In the rows, zero is written as 128.
Known rows, with every way that one mark hangs from another:
dirut[fori[masu pama]]: [124 133 102 169 139 174 165 128 103 160 113 142  86 101 122  83 137 179
  61 144 171 134 159 142 126 144 130 128  57]
dirut[fori]: [109 127  97 126 170 163 172 140  92 147 102 123 114 119 144 112 139 142
  69 118 154 145 165 145 134 142 118 132  92]
rusadum[fori[dirut masu pama[gatulof]]]: [171 111 157 183 166 144 152 132 131 146 123 149  90  98 115 114 127 185
  91 156 157 112 132 108 127 137 125 107  32]
fori[pama[gatulof]]: [135 105 130 156 150 161 165 134 117 139 127 109 133 127 107 110 130 143
 127 153 172 126 150 113 108 160 129  96  91]
masu[fori[pama]]: [124 119 120 174 165 185 138 131 135 126 131 123  88 119 123  75 134 134
  74 158 166 103 152 116 127 116 133 149  94]
fori[boluv[gatulof] dirut pama]: [152 110 125 169 197 120 163 112 127 136 129 133  83  79  97  69 108 180
  97 171 175  82 128 113 107 121 136 137  57]
masu[dirut[fori[gatulof pama]]]: [111 133 104 164 178 159 143 156  78 168 141 114 103 133 112  96 136 182
  82 163 159 136 161 132 126 135 114 108  72]
boluv[fori gatulof]: [141  82 163 129 180 130 141  97 125  70  37  85 124 111 115 123  84 129
 128 104  88 127 150 124 111 167 132 133  89]
masu[dirut[fori[gatulof[rusadum] pama]]]: [124 133 101 166 179 160 142 164  89 164 141 110 122 151 106  90 144 174
  95 182 149 128 168 145 124 129 127 105  66]
dirut[fori[gatulof[rusadum] pama]]: [117 127  97 179 165 165 171 132 106 149 138 117 129 132  93  89 149 163
  82 203 165 134 184 170 118 146 141  94  55]
gatulof[boluv pama[fori[masu]]]: [163 144 141 101 129 166 123 146 186  59 120  97 170 135 151  85  92 168
 101 138 135 103 168 130 124 122 160 140  98]
fori[dirut masu pama[gatulof]]: [166 125 140 188 131 158 151 143 126 162 148 137  83 111  97  78  98 192
 122 144 186 108 146 109 132 156 128 118  43]
gatulof[rusadum]: [152 108 120 141 179 154 137 144 132 116 114 110 169 161 130 110 141 122
 129 165 121 117 152 144 119 126 153 127  91]
boluv[gatulof[pama[fori] rusadum]]: [183 112 125  96 167 163 122 146 153  70  72  77 191 138 138  97  91 141
 130 126  79 110 161 135  96 140 171 141 112]
boluv[fori[dirut] gatulof[pama rusadum]]: [190 103 137 121 196 123 137 111 143  55  46  61 161 137 118 101  61 146
 138 126  78  73 161 146 119 157 155 133  60]
gatulof[boluv pama]: [155 122 104  90 169 142 148 134 169  61 128  80 173 157 158 102 111 150
 103 140 133  88 155 139 123 124 155 139  97]
rusadum[fori[dirut gatulof masu]]: [148 115 159 194 191 129 128 122 126 136 145 157  87  98 116 123 123 194
  78 171 139 132 144 125 136 138 119 122  35]
masu[dirut fori]: [119 131 115 145 185 175 105 171 114 140 132 112  86 151 149  87 133 142
  88 120 135 111 148 102 143 103 110 168 118]
gatulof[boluv rusadum[fori[dirut]]]: [193 106 138 135 194 133 154 152 188  80 117 105 166 170 131 101 141 139
 115 188 111  85 146 152 136  84 172 122  41]
boluv[gatulof]: [146  88 129 120 180 147 140 130 124 103  85 103 126 118 128 110 103 139
 121 100 100 134 136 120 101 147 141 151 106]
dirut[fori[boluv pama]]: [ 97 135  92 156 174 146 184 117 100 161 121 138  96  92 124  90 162 163
  57 176 196 119 159 139 117 128 116 118  78]
gatulof[boluv rusadum]: [169 105 122 125 165 150 147 150 185  76 124  90 183 188 126  90 138 124
 138 181 117  98 158 158 123 102 174 131  77]
fori[gatulof[boluv]]: [121 105 136 154 167 141 144 126 152  96 164 105 137 146 107 106 126 155
 118 186 147 136 168 148 123 136 140 116  82]
dirut[fori[pama]]: [117 127  97 152 165 169 179 131  92 155 109 125 110 109 121  95 140 153
  65 147 172 133 161 143 124 141 131 115  73]

Rows:
[101 128 102 143 164 152 174 135 123 124 140 110 119 136 118  99 138 161
  78 163 160 146 185 166 133 141 126 118  75] : dirut[fori[gatulof[boluv]]]
[112 116 172 189 162 131 104 108 111 114 111 115 101 123 102 118 105 178
 123 160 132 136 166 126 132 171 108 116  64] : boluv[fori[gatulof masu[dirut]]]
[118 140 106 143 178 163 102 167 149 102 168  87 107 172 138  75 124 167
  91 165 135  94 171 125 141 106 120 155 105] : masu[dirut fori[gatulof[boluv pama]]]
[166 104 140 129 143 144 155 157 188  95 113  98 165 180 131 118 154 139
 149 165 120 116 161 138 123 126 145 110  75] : pama[gatulof[boluv rusadum[fori[masu]]]]
[149 138 113 171 161 148  86 149 136 124 162 110 144 167 121  96 120 203
 125 187 119 111 169 143 120 148 137 128  72] : fori[gatulof[pama rusadum] masu[dirut]]
[106 139 111 175 187 160 117 147 123 150 149 130  68 125 131  66 156 160
  74 180 177  87 142  98 127  90 110 155 102] : masu[dirut fori[boluv pama]]
[110 122  91 147 174 143 184 115 108 147  99 126  93  91 117  84 148 164
  65 156 170 120 156 140 104 131 124 130  80] : dirut[fori[boluv[gatulof] pama]]
[120 149 170 152 146 157 101 150 128 138 124 151 112  93 139  90 126 179
 101 151 161 137 153  95 124 122 115 142 111] : pama[fori[boluv masu[dirut]]]
[121 119 119 165 147 185 147 143 138 134 132 112  94 132 122  83 136 130
  97 149 171 112 160 113 127 134 124 133 105] : masu[fori[pama[gatulof]]]
[124 110 106 112 193 119 141 106 137  99 105 114 127 102 147 108 126 157
 101 138 132 100 141 119  96 136 125 152 119] : fori[boluv[gatulof[pama]]]
[110 132 106 136 178 151 142 169 104 144 141 103 111 156 126  98 134 174
  93 149 145 138 169 141 137 124 115 124  82] : masu[dirut[fori[gatulof[boluv]]]]
[123 142  86 132 187 154 132 169  93 146 132  94 142 164 133 101 135 174
  94 157 132 123 174 148 131 136 121 118  86] : masu[dirut[fori[gatulof[pama rusadum]]]]
[103 129 115 180 175 162 142 116 141 133 143 139  76 104 126  73 156 142
  67 186 188  93 148 116 121 106 118 152 102] : masu[fori[boluv pama]]
[136 125 126 182 195 126 164 111 118 153 155 148  87  84 104  77 125 176
  84 197 208  83 133 114 125 118 126 121  57] : fori[boluv dirut pama]
[111 135 126 198 170 124  98 133 138 150 178 146 107 143 106  90 160 201
 124 228 152 119 161 135 118 127 115 131  75] : fori[boluv gatulof[rusadum] masu[dirut]]
[130 113 145 157 182 130 131  95 129  71 100  81 171 141 110 127 106 140
 129 189 120 107 182 155 122 176 132  94  76] : boluv[fori[gatulof[pama rusadum]]]
[128 146 132 108 170 151 127 128 134  96 116 114 167 100 158 109 115 152
  89 149 157 110 164 115 113 139 129 129 129] : gatulof[pama[fori[boluv]]]
[127 130 116 169 176 183 114 163 115 147 138 114  80 141 129  69 134 154
  81 148 153 101 144 100 133 101 121 151  97] : masu[dirut fori[pama]]
[131 111 136 149 207 131 134 112 125 105 129 120 146 112 139 151 139 162
  74 176 122 126 152 132 112 146 124 104  79] : rusadum[fori[gatulof[pama]]]
[177 109 148 135 170 124 125 100 139  69  53  90 106 102 124  96  48 181
 117  93  96  90 153 125 125 172 135 152  57] : boluv[fori[dirut masu] gatulof[pama]]
[169 101 149 152 158 142 155 116 182  56  93  77 177 174  99  86 126 124
 140 207 123  82 163 164 119 115 175 103  47] : gatulof[boluv[fori[pama]] rusadum]
